What can hang from each mark:
J646: J310
J287: J42 J310 J723
J542: J387
J387: J542 J569
J569: J287 J387
J870: J387
J42: J287
J310: J287 J646
J723: J287

Every row comes from one small tree of marks. The marks that hang from a mark follow it in brackets, in the order of their numbers. Every link used is in the known rows. Which tree was each row made from?
In the rows, zero is written as 128.
Known rows:
J387{J542 J569{J287{J310 J723}}}: [109  88 123 158 108 214 155 156 142 115 112  70 150  63 148 141 121 129
 135  77  84  99]
J569{J387{J542}}: [128 113 117 122 107 148 136 153 112 115 120 105 139 153 146 153 107 142
 170 131 130 127]
J42{J287{J310{J646} J723}}: [127 193 123 123 129 120 157 128 145 112 132  95 122 126 129 106 140 137
  72  94  64 114]
J542{J387{J569{J287{J42 J310 J723}}}}: [ 83 125 110 114 110 174 133 144 150  75 127 100 123 170 170 134 161 142
 149  86  95 101]
J310{J287{J723} J646}: [155 142 146 148 170 112 126 108 143 117  99 111  99 134 132 123 146 129
 112 107  48  99]
J42{J287{J310 J723}}: [112 195 124 121 117 123 166 136 145 120 145  98 130 122 124 114 133 145
  72  98  72 101]
J723{J287{J42 J310{J646}}}: [145 141 157 126 138 106  80  91 154 140  80 123  90 176 146 101 183 133
 103 109  50 133]
J870{J387{J542 J569{J287{J310}}}}: [154  72  95 115 109 203 157 178 113  85 121  81 162 103 131 166 139 157
 154  87 113 133]
J387{J542 J569{J287}}: [121  54 114 148  95 216 139 157 133 109 103  75 146  58 145 144 116 110
 156  98 100  89]
J287{J310 J723}: [100 198 146 149 154 125 163 129 144 142 145 114 135 139 134 121 137 165
  86  85  97 150]
J569{J287 J387{J542}}: [147 127  98  96  86 164 149 153 100 118 142  75  92 133 149 171 113 136
 160 131 107  70]
J542{J387{J569{J287{J310 J723}}}}: [ 87 124 103 117 111 179 142 153 141  74 124  88 125 151 157 138 141 141
 147  90  98  95]
J387{J542 J569{J287{J42}}}: [114  51 125 142  95 207 127 143 141 111 109  94 143  84 163 141 145 113
 157  95  96  97]
J42{J287{J310}}: [134 169 114 114 104 131 152 136 141 109 124 106 139 123 118 103 138 128
  93 113 105 102]
J542{J387{J569{J287}}}: [ 97 102  97 112 100 180 131 151 138  67 116  95 122 150 155 140 139 129
 162 104 110  87]
J646{J310{J287{J42 J723}}}: [124 169 123  93 168 127 128 144 165 155 136 127 145 146 151 143 170 125
 117 105  88 122]
J870{J387{J542}}: [162  93 104 120 109 162 141 159 105 100 124 105 174 131 124 172 134 143
 143 108 122 161]
J310{J287{J42 J723} J646}: [148 138 164 141 173 100 109  89 154 118 107 137  96 170 159 117 185 133
 113 103  44 109]
J646{J310}: [132 159  99  89 157 144 129 160 149 152 133 117 155 125 137 140 140 113
 127 114 132 152]

Write each row's tree:
[142 150 118  89 160 132 118 144 163 149 123 133 153 146 147 135 174 112
 133 116 109 120]
J646{J310{J287{J42}}}
[ 83 113 110 111 107 172 129 142 145  75 131 100 118 167 170 143 155 139
 154  94  91  90]
J542{J387{J569{J287{J42 J723}}}}
[121 187 138 109 126 132 145 112 139 142 169 115  80 147 164 136 178 153
  89  93  76 101]
J569{J287{J42 J310 J723}}
[118  85 123 158 115 213 150 151 140 111 102  66 144  66 153 136 125 123
 135  74  79 110]
J387{J542 J569{J287{J310{J646} J723}}}
[117 143 164 135 145 104 127 104 155 132 133 145 111 158 145 131 172 145
 113 114  63  85]
J310{J287{J42 J723}}
[ 90 195 168 138 154 110 136 101 160 148 157 150 129 189 171 113 191 171
  89  79  89 167]
J287{J42 J310 J723}
[123 195 145 154 173 123 148 118 144 133 127 109 125 145 144 110 147 158
  85  77  82 170]
J287{J310{J646} J723}
[103  72 123 152 104 212 148 157 135 114 118  70 140  56 150 152 114 123
 143  87  78  88]
J387{J542 J569{J287{J723}}}
[128  66 127 150 109 209 128 141 146 107  97  89 147  94 167 123 157 115
 150  80  98 118]
J387{J542 J569{J287{J42 J310{J646}}}}
[111 191 168 143 174 107 123  91 160 137 138 145 118 201 181 100 201 162
  89  70  75 187]
J287{J42 J310{J646} J723}
[130 144 157 121 126 108  89 100 155 147  94 125  98 168 137 108 177 139
 104 114  58 119]
J723{J287{J42 J310}}
[124 152 110 102  97 159 163 153 104 124 161  68  82 128 157 183 108 152
 138 116  75  70]
J569{J287{J723} J387{J542}}
[153 146 141 133 140 119  97 112 143 137  73  97  93 138 119 106 143 130
 102 114  55 121]
J723{J287{J310{J646}}}
[121 171 127 102 105 151 155 136 124 131 162  91  92 176 180 161 158 165
 131  97  79  98]
J569{J287{J42 J310 J723} J387{J542}}
[ 98  69 133 146 103 204 136 142 143 115 124  87 137  81 168 149 140 124
 143  85  75  96]
J387{J542 J569{J287{J42 J723}}}
[144 154 153 134 156 116 104  91 155 126 112 156 131 202 170  85 210 137
 117  92 122 188]
J287{J42 J310{J646}}
[130  90 105  87 134 171 154 159 114  88 157 104 115 131 148 166 159 186
 141  93  94 117]
J870{J387{J569{J287{J42 J723}}}}
[120  67 127 149  99 211 133 145 145 111 105  92 153  90 160 127 152 120
 151  84 103 110]
J387{J542 J569{J287{J42 J310}}}
[152 147 100 104  91 171 158 156 110 120 135  74 105 141 146 155 126 145
 149 116 115  90]
J569{J287{J310} J387{J542}}
[151  59  93 112 107 202 152 176 107  84 127  81 155  98 134 175 133 154
 157  94 108 125]
J870{J387{J542 J569{J287}}}
[143 144 118  98  92 158 140 138 119 122 143  99 102 176 174 150 164 150
 150 110 111 101]
J569{J287{J42 J310} J387{J542}}
